(in the rows, 128 means zero)
Known rows, with every step that occurs
nalu sudi ruver: [131 113 123 144 134 142  89 158 110 142 126  91  52 169 116 117 148  93
 129 126 188 145 146 141 131 166 111 123 138 165 133  81  98 158  84 135
 151]
gepu zosopap ruver: [139  79 139 107 168  90 118 111  74 140 123 101 144 109 109 110 160 110
 140 105 183 135 137 152 180 150 107 123  65 171 124 140 128 122 108 108
 134]
gepu zosopap ruver sudi nalu lupo: [ 97 113 133 130 166  68 148 129  97 134 130  69 148  56 123 139 205 161
 184 133 176 163 158 180 220 137  73 166  78 182 137  66 145  86 113  83
 174]
sazeg latom: [167  94 132 146 139 151  55 119 105 132 137 115  91 128 117 105 102  78
 127 140 142 128 110 142 152 137  99 102  76 129 125 124 116 161 114  88
 155]
lupo zokiluz: [151 107 124 140 134 121  80 152  97 144 130  90  97 132 150 124 110 111
 132 111 139 114 108 158 138 153 111 104  83 123 121 106 121 167 115 133
 123]
kape bazona sudi: [172  45 101 159 102 137  80 135 101 147 103 150 101 116 111 131 152 125
 108 133 146 172 119 138 155 160  97  85 122 132  97 112 144 129 114 110
 119]
tapivet sudi: [150 107 141 133 141 146  85 132  87 142 113 107  73 135 135  79 130 100
 124 135 151 134 156 127 121 147 122 117 115 138 104  81 124 154 102 115
  96]
zosopap ruver sudi bazona zokiluz: [112 116 113 102 104  81 152 131 122 129 110 103  73 130 120 171 149 105
 117 109 209  79 142 183 169 181 134 131  48 159 125 126 168 113  84 124
 159]
gepu zosopap ruver sudi tapivet: [124 114 135 131 160  62 139  90  90 127 125  91 148  84  94 136 181  91
 137 140 159 124 145 129 213 149 101 148  29 162 136  91 145 105 110 114
 168]
zosopap ruver sudi nalu lupo zokiluz: [103 121 106 129 119  87 129 165 108 137 144  57 121  59 148 165 163 166
 185 132 169 121 124 203 180 142  79 159  69 130 129  59 154 118 112  98
 166]
vere zokiluz lupo nalu sudi bazona sazeg latom: [139 106 134 140  77 115  88 150 138 134 155  22 125 110  56  54 117  61
 153 171  82  47 154 171 143 158 174 145 137 115 168 110 112 164  88 151
 182]
zosopap ruver sudi bazona kape: [ 95 154 139 100 131  87 150  94 107 124  91 108 113 118 126 157 133 138
 146  99 192 126 146 176 169 162 134 171  47 167 142 105 135 111  66 135
 181]
zokiluz lupo nalu sudi: [171 119 153 109 130 146 113 167 140 139 125  38 128 115  82  75 140  89
  93 137 123 119 157 102 161 159 156 138 136 139 122 108 123 210 137 107
 141]
sudi tapivet: [155 131 138 141 173 126  63 108  97 112 112 103 106 122 135 115 126  72
 112 150 147 123 135 121 156 170  92 126  64 153 133  73  90 151 141 119
 159]
bamat lupo: [171  96 135 143 145 168  74 125  98 170 135 124  97 120 116 121 106  89
 101 115 169 145 132 121 135 146 120 114  80 151 113 129  87 112 123 146
 165]
sudi ruver zosopap gepu: [ 91  81 149 124 164 143 136 113 101  90 143 123 110 106 146 172 113  88
 158 100 177 159 130 151 130 120 109 125 105 171 159 119 115  86  71 127
 123]
vere zokiluz lupo nalu sudi ruver zosopap gepu: [113  76 146 111 155 136 161 166 131 102 166  39 148  90  89 114 133  75
 154 116 115 120 150 157 128 124 145 126 168 129 183 120 109 107  58 124
 127]
nalu lupo: [152 126 154 158 163 143  72 167 115 129 132  86  96 123 144 118 130 130
 153 117 138 142 143 144 161 133  72 125 111 178 122  77  94 170 114 116
 128]
gepu zosopap: [151 102 154 139 177 100 102 114  84 145 120 108 118 128 127  95 147 107
 132 116 141 152 141 145 171 147 109 115  93 178 132 113 111 133 118 120
 130]
kape bazona zokiluz: [183  63  95 149 150 122  72 135 106 119 106 135  59 137 129 141 151 118
  83 106 172 145  96 159 146 189  98  83  92 150 102 126 156 131 120 108
 124]
bamat lupo nalu: [181 104 145 120 143 183  72 110 112 174 117  89 135  89 114 121 111  72
  96 112 155 131 153  83 165 138 155 111  61 138 122 130  88 139 141 150
 156]
nalu sudi ruver zosopap: [102 105 156 157 143 140 121 134 110 121 135 104  67 137 117 145 153  67
 164 117 148 134 144 152 130 154 123 133 135 169 132  82 111 149  63 125
 145]
sudi bazona zokiluz vere: [135 130 116 107 153  88 105 127 104  87 119 106  55 136 152 120 126  96
  78 132 177  87 133 170 128 194 135 123 109 160 136 151 114 160 142 150
 166]
bamat lupo zokiluz vere: [171 102 108 136 138 127  84 137  86 145 167  97  94  88 132 118 102 109
  90 130 142 109  93 129 105 144 138 118  94  98 115 163  98 148 148 176
 174]
gepu zosopap ruver sudi nalu lupo bamat: [141 122 153 127 148  84 143 128  97 123 108  50 160  25 116 134 214 131
 199 119 145 140 147 170 205 101  80 157  82 156 162  30 173  94 119  81
 174]
zosopap ruver sudi: [126 112 134 118 116 126 143 135 110 153 129 108 132 109 109 157 142 108
 125 119 180 139 125 147 179 135 112 142  58 136 114 118 151 113  75  91
 158]
zokiluz lupo: [161  99 136 121 144 139 105 155 124 119 141  98 114 118 111  91 119 110
  93 144 139 127 125 129 142 147 117 137 126 147  94 144 112 156 125 109
 164]
latom sazeg: [139 107 146 125 151 155  86 136 102 141 132 102 130 147 141 103 115  74
 104 111 156 141 115 145 147 154 106 146 101 177  98 120 158 132 100  96
 130]
vere zokiluz lupo nalu sudi: [170 110 145 120 146 134 105 190 130 158 140  33 141 120  86  51 142  85
 112 140  90 107 151 151 146 156 141 121 153 108 149 109 100 168 101 110
 139]
zosopap gepu: [137  99 148 107 166 139 107 145  90 125 133 110 120 127 147 131  92 109
 123 102 184 178 132 150 142 149  95 115  90 162 163 112 115 115 105 109
 106]
lupo nalu sudi ruver zosopap: [114 113 164 136 141 156 119 116 122 123 117  67 107 114 110 143 157  51
 157 114 135 117 164 114 160 139 156 127 117 157 142  79 114 176  78 128
 140]
kape bazona: [176  69 120 164 159 139  71 132 104 133 107 124  94 128 110 130 147 114
 105 124 154 177 102 133 154 148 100 108  96 146 108 105 119 125 114  97
 133]
ruver sudi: [136 134 145 147 123 132 124 141 120 160 126 119 105 122 129 143 132 107
 123 130 136 155 130 134 174 137 113 133  84 142 126  89 134 122  83  97
 153]

Rows
[153 120 134 163 141 118  72 185 105 134 144  66  88 115 158 125 117 143
 167 110 125 111 121 162 148 133  79 113 102 144 126  75 115 189 122 140
 108] : nalu lupo zokiluz
[179 113 153 127 137 178  84 138 114 189 119  60 115 111  92 110 131  68
 103 113 155 134 166  94 153 162 160 113  92 143 136  94  93 173 132 147
 142] : bamat lupo nalu sudi
[120  83 156 119 142 178 138 118 112 135 145  68 116  80  98 168 121  59
 144  92 176 147 163  98 135 128 165 118 103 161 174 104 104 108  89 163
 130] : bamat lupo nalu sudi ruver zosopap gepu
[179 130 143 134 155 161  68 112 109 158 112  50 115  98  90 106 138  45
  98 140 146 114 169  70 164 177 144 121  63 145 147  63  79 178 160 160
 161] : bamat lupo nalu sudi tapivet
[163  92 126 133 155 125 100 179 115 139 155  99 128 130 107  68 117 108
 110 142 105 117 118 177 124 142 103 121 141 116 122 145  92 112  90 105
 162] : vere zokiluz lupo
[211  95 142 126 138 139  94 178 115 133 130  75 139  96  99  66 128  74
 129 129  80  96 112 168 113 110 108 104 146  91 147 115 122 118  93 102
 162] : vere zokiluz lupo bamat
[172 124 133 124 163 119  89 164 126 128 136  22 145 108  77  53 148  61
 107 165  84  89 158 127 155 175 126 129 125 109 160  79  84 171 126 121
 160] : vere zokiluz lupo nalu sudi tapivet
[123 101  95 143  98 107  80 162  92 139 131  85 107  74 178 122 145 165
 178 140 138 122 148 199 151 168  64 111 134 136 127  53 132 151 146 133
 135] : bazona sudi nalu lupo zokiluz
[131  76  93 134  83 147  83 125 106 143 125 141  88 134 141 130 131 105
 131 130 181 127 154 136 141 148 103  97 141 151 106 119 114 129  93 153
 152] : bazona sudi ruver
[106  88 142 150 138 149 115  98  99 101 123 121  56 114 135 123 143  75
 158 130 150 118 152 128 115 117 134 128 132 149  98  86 127 124  61 135
 119] : tapivet sudi ruver zosopap
[122 157 147 118 171 106  90  94  96 112  80 114  87 147 155 120 108 125
 136 102 172 129 152 168 140 177 126 146  84 187 147  97  91 147  99 153
 162] : sudi bazona kape
[156 102 116 133 112 128  70 106  90 131 110 126 118 109 134 114 130  83
 117 158 139 117 155 128 158 180  87 103  97 140 125  82 113 152 137 136
 144] : bazona sudi tapivet
[127  91 145 133 141 137 138 156 139 118 154  48 130 101  82  98 160  59
 149 136  87  91 151 151 138 127 156 131 167 121 142 115  97 140  60 126
 158] : vere zokiluz lupo nalu sudi ruver zosopap
[126 135 110 136 169  97  81 160  92  91 150  59 103  63 181 112 146 160
 146 154 136 135 111 187 137 156  77 152 128 128 142  84 107 170 169 123
 173] : sudi nalu lupo zokiluz vere
[ 90  91 156 131 155 140 148 145 101 103 143  97  84 130 123 162 129  83
 165 101 176 167 142 161 121 148 116 128 134 180 176  85 119 113  59 123
 114] : nalu sudi ruver zosopap gepu
[126 131 136 143 177 132  69 146 102 116 122  86 105  96 164 115 155 139
 160 143 158 161 148 176 165 160  63 150 113 180 138  53  93 134 143  93
 167] : sudi nalu lupo
[129  27 102 175 100 139 109  98 112 111 117 163  87  98 110 176 167 100
 147 129 145 149 121 141 145 128 116  93 142 145  93 113 146  99  73 131
 139] : kape bazona sudi ruver zosopap
[172 133 143 116 152 134  92 141 132 108 118  24 131  98  78  78 148  65
  84 165 118  95 162  82 170 173 143 142 106 140 132  75 106 215 163 122
 163] : zokiluz lupo nalu sudi tapivet
[121 103 117 137 120 133  77 143 103 135 119 111 113  81 169 113 160 151
 165 149 154 155 171 179 166 169  61 126 145 166 130  57 116 133 138 108
 149] : bazona sudi nalu lupo
[218  98 124 101 113 139 102 157 124  97 118  84  91  94 119  98 132  80
  89 109 131  71 114 146 118 150 120  99 126 119 116 132 180 162 132 115
 159] : bazona zokiluz lupo bamat
[109 144 117 166 129  99 109 171 117 138 140  64  96  74 168 152 154 162
 176 139 129 137 129 188 171 143  76 152  93 136 137  32 137 132 119 109
 162] : ruver sudi nalu lupo zokiluz
[103  70 128 142  93 144 119 100 106 118 129 153 102 103 137 156 140  81
 159 127 145 123 151 151 144 134 117 104 139 150 107 121 128 117  66 142
 146] : bazona sudi ruver zosopap
[211 105 151 117 127 153  99 154 120 113 115  75 125  89  97  89 128  76
 108 128 112 103 116 118 126 110 123 121 131 116 122 109 145 159 131 103
 166] : zokiluz lupo bamat
[150 106 123 115 124 154 107 158 148 122 132  35 104 127  82  94 150  87
  99 138 156 106 158  90 155 142 159 139 150 145 118 114 106 190 119 141
 167] : zokiluz lupo nalu sudi ruver
[174  99 138 111 148 141  94 162 127 142 138  63 167  97 104  67 122  87
 111 137  91 101 139 140 160 128 134 118 122 104 134 147  92 139 106 109
 154] : vere zokiluz lupo nalu
[123 113 123 116 158 137  88 111  81 127 104 103  80 104 154  76 155 110
 133 157 171 154 163 158 125 171 107 142 118 138 117  56 122 117 127  94
 132] : tapivet sudi nalu
[102 101 165 113 151 152 142 128 116 105 130  61 128 102 120 158 132  66
 159  96 163 152 163 121 150 134 149 123 116 166 185  84 123 141  77 125
 105] : lupo nalu sudi ruver zosopap gepu
[101 114 142 122 144  53 170 114 103 142 110  89 123 111  91 145 170 110
 151 123 180 116 157 159 198 133 137 154  53 178 140 105 134  96  90 124
 156] : gepu zosopap ruver sudi bazona
[149 120 142 120 145 109 116 185 138 144 120  16 120 136  75  62 139  77
 122 145 105  82 166 160 145 160 163 134 148 128 164  95  77 166 105 130
 151] : vere zokiluz lupo nalu sudi bazona
[132  94 110 140 131 148  80 122 100 126 119 111  45 145 135  92 136  96
 129 139 185 122 157 117 116 128 121 123 133 142 102  87 112 133  83 144
 118] : tapivet sudi ruver
[104  96 145 149 153 147 113 103 111 104 130 128  93 118 139 157 137  70
 155 117 152 129 128 143 141 126 122 127 108 163 119 113 104 118  70 126
 162] : sudi ruver zosopap
[148 133 145 119 126 126 124 147 110 119 104  52 146  32 122 154 185 120
 188 127 156 132 137 171 180 108  74 157  82 133 154  28 168 105 115  70
 183] : zosopap ruver sudi nalu lupo bamat
[140 120 132 126 130 157  87 136 124 148 112  56  91 143 115 118 149  75
 127 115 171 127 167  99 159 148 147 117 121 154 144  81 101 182 102 139
 144] : lupo nalu sudi ruver
[170  90 115 150 124 144  74 144  93 176 146 100  85 111 129 134  94 102
 117 107 154 108 108 136 119 148 128 100  67 118 110 129 101 134 127 169
 146] : bamat lupo zokiluz
[163 123 132 115 122 138  96 134 125 166 100  53  57 134 102 124 135  60
  93 104 187  72 178 125 143 204 179 104  83 166 146 101 105 173 139 184
 143] : bamat lupo nalu sudi bazona zokiluz
[117  10 105 150 110 138 133 110 102  94 126 158 107  88 114 190 144 114
 152 110 170 186 118 149 140 123 104  90 140 156 134 118 153  65  72 129
 105] : kape bazona sudi ruver zosopap gepu
[105 123 137 120 120  94 150 132 117 137 105  96 106 123 100 158 140 102
 135 128 192 114 145 160 177 140 138 152  50 151 134 100 130 114  80 112
 166] : zosopap ruver sudi bazona
[162 148 152 127 163 136  69 122 109 130  96  42 126 116 107 100 148  48
 112 141 131 116 168  91 177 181 128 126  75 147 159  44  98 211 150 121
 135] : lupo nalu sudi tapivet
